Every row comes from one small tree of marks. Brackets hold a mark, then the marks that hang from it, in the order of their numbers. Every link used is in the known rows. Which tree was each row made from?
In the rows, 128 means zero.
Known rows:
(j_919 j_233): [118 132 132 122 136 152 129 144 153 132 123 130 144 112 119 130 117 132
 122 117 117 127]
(j_233 j_373 j_919 (j_930 j_507)): [106 154 141 134 118 117 116 161 141  96 136 160 114 121 121 142 151 128
 153 121 110 137]
(j_631 j_552): [120 130 135 125 131 139 128 113 133 137 132 127 129 118 121 135 134 131
 122 134 129 129]
(j_507 (j_695 j_552) j_930): [ 96 121 125 135 145  66 129 113 129 134 151 142 151  92 105 144  87 133
 144 126 127 135]
(j_631 (j_552 j_695)): [123 115 136 119 140 141 124 110 123 133 141 128 135 110 138 137 123 126
 112 120 124 138]
(j_552 (j_919 (j_233 j_373 j_930))): [113 141 147 117 137 143 129 162 159 129 137 142 152 112 108 150 130 129
 140 116  89 132]
(j_507 (j_373 (j_233 j_919)) j_930): [137 154 133 145 130 122 127 154 144 144 111 148 115 120 135 127 114 137
 128 141 145 138]
(j_552 j_695 (j_919 j_233)): [126 115 142 116 145 117 127 153 143 132 131 125 167  92 133 131 104 122
 117 120 101 133]
(j_233 j_373 j_919): [112 152 138 125 131 154 125 132 146 118 123 145 123 122 122 126 133 142
 146 120 131 133]
(j_373 j_233): [142 137 130 137 128 169 134 144 139 145 120 131 132 133 121 130 142 123
 116 121 128 134]
(j_930 (j_233 j_373 j_919) j_507): [111 157 140 128 118 142 126 138 149 111 123 152 101 126 124 138 137 136
 146 124 142 139]
(j_373 (j_233 (j_930 j_507))): [140 139 133 143 117 130 124 168 136 122 131 146 123 130 119 149 162 107
 122 122 107 137]
(j_919 (j_233 j_373)): [111 140 136 127 140 176 131 142 164 137 126 145 142 114 114 141 115 137
 136 102 122 131]
(j_919 (j_233 (j_930 (j_507 j_373 j_695)))): [119 134 133 126 125  81 124 194 173 122 133 156 146 131 120 159 135 122
 145 142 103 126]
(j_930 (j_233 j_373 j_919) (j_507 j_695)): [ 95 154 142 125 124 132 133 153 165 115 131 153 123 132 118 147 134 134
 155 127 137 138]
(j_919 (j_233 j_930)): [116 134 136 114 131 149 128 156 145 118 131 134 139 127 118 140 136 130
 121 111  96 133]
(j_507 j_373 j_695 (j_930 (j_233 j_919))): [105 145 134 119 131  98 136 141 147 133 124 140 121 143 133 138 100 142
 143 152 151 140]
(j_930 (j_507 j_695)): [113 126 129 139 128  81 131 157 145 121 137 141 146 121 124 145 129 116
 141 139 122 125]
(j_930 j_233 (j_507 j_695)): [111 129 131 126 122 107 136 146 148 125 135 135 129 137 122 150 129 119
 135 136 135 133]
(j_552 j_695 (j_919 (j_233 j_373))): [117 125 146 122 149 144 130 150 155 139 136 139 163  95 127 143 102 128
 133 106 105 137]
(j_631 (j_552 j_695 (j_919 (j_233 j_373)))): [112 127 152 118 154 149 129 133 160 147 139 138 164  82 119 150 109 131
 127 115 105 136]
(j_233 j_373 j_930): [114 138 135 124 125 150 126 133 132 123 140 145 124 142 118 148 145 128
 143 108 111 138]
(j_552 j_695 (j_919 (j_233 j_373 j_930))): [111 127 149 114 145 139 127 157 147 127 143 142 162 108 124 151 121 124
 133 101  82 142]
(j_930 j_507): [126 129 126 142 120  94 122 142 132 117 131 142 123 114 130 136 129 118
 133 132 128 126]
(j_930 j_233 (j_507 j_373)): [146 136 126 133 108  99 125 142 145 130 122 147  94 140 137 143 130 126
 135 151 154 129]

Which tree is each row?
[118 152 142 133 121 124 128 195 153 111 131 150 144 130 115 144 169 117
 133 132  98 138] | (j_373 (j_233 j_919 (j_930 (j_507 j_695))))
[132 155 139 137 113 130 120 180 139 107 124 150 122 120 122 135 168 120
 126 126 104 139] | (j_373 (j_233 j_919 (j_930 j_507)))
[141 123 131 138 125   4 118 159 156 132 141 158 150  82 110 147 117 129
 165 172 122 116] | (j_930 (j_507 j_373 (j_695 (j_552 j_919))))
[ 88 140 139 130 135 128 129 180 174 119 143 160 158 120 105 168 135 121
 153 106  97 134] | (j_919 (j_233 j_373 (j_930 (j_507 j_695))))
[122 129 140 112 132  89 119 148 142 121 142 138 156  77  96 139 127 136
 133 129  82 128] | (j_695 (j_552 (j_919 (j_233 j_930))))
[121 118 145 108 142 114 124 164 134 122 140 128 163 106 132 140 122 119
 117 117  79 140] | (j_552 j_695 (j_919 (j_233 j_930)))
[136 124 122 140 122  37 116 150 152 128 140 164 134 100 113 147 120 132
 159 156 133 120] | (j_930 (j_507 j_373 (j_695 j_552)))
[114 136 144 116 137 112 119 142 155 128 146 151 151  79  91 150 125 140
 148 115  87 132] | (j_695 (j_552 (j_919 (j_233 j_373 j_930))))
[166 140 127 154 115 113 123 168 153 142 113 154 115 122 131 140 143 119
 134 145 143 127] | (j_930 (j_507 (j_373 j_233)))
[132 155 140 121 120 170 125 165 135 120 122 137 128 136 119 126 169 130
 120 122 102 142] | (j_373 (j_233 j_919 j_930))
[125 136 134 139 124 118 132 180 147 127 138 147 146 139 114 158 163 107
 130 125 100 137] | (j_373 (j_233 (j_930 (j_507 j_695))))
[137 150 132 125 108 100 121 154 150 112 116 150  90 131 139 129 136 138
 139 157 151 131] | (j_930 (j_233 j_919) (j_507 j_373))
[114 138 144 125 141 139 134 150 166 142 126 138 157  97 111 141 114 133
 142 121 110 126] | (j_552 (j_919 (j_233 j_373)))
[130 130 130 132 117  56 123 177 149 118 139 155 131 146 128 156 145 117
 150 151 116 127] | (j_233 (j_930 (j_507 j_373 j_695)))
[123 147 134 122 114  91 128 165 163 119 121 150 115 139 132 139 136 136
 148 162 144 130] | (j_930 (j_233 j_919) (j_507 j_373 j_695))
[125 133 125 130 126 108 133 117 131 145 126 137  97 141 137 143  94 133
 131 140 162 139] | (j_507 j_373 (j_930 j_233))
[119 148 135 124 112 117 125 142 137 106 122 138 102 124 130 127 138 132
 130 137 137 136] | (j_930 (j_233 j_919) j_507)
[142 153 135 143 119 103 126 196 170 132 116 158 135 129 127 137 148 129
 144 158 132 127] | (j_930 (j_507 (j_373 (j_233 j_919)) j_695))
[127 127 138 119 138  95 122 137 150 135 134 135 158  64 100 130 107 142
 135 132 103 122] | (j_695 (j_552 (j_919 j_233)))
[113 134 151 108 138 126 127 148 152 130 138 127 158 100 107 147 139 130
 118 138  85 128] | (j_631 (j_552 (j_919 (j_233 j_930))))
[116 121 151 105 145 126 124 147 141 128 143 127 168  95 124 149 129 121
 111 125  78 139] | (j_631 (j_552 j_695 (j_919 (j_233 j_930))))
[136 154 139 119 122 137 129 187 160 130 122 147 136 156 122 137 166 133
 136 147 110 137] | (j_507 (j_373 (j_233 j_919 j_930)) j_695)
[117 134 141 126 143 119 124 131 163 139 138 149 155  66  92 141 105 146
 148 119 110 125] | (j_695 (j_552 (j_919 (j_233 j_373))))
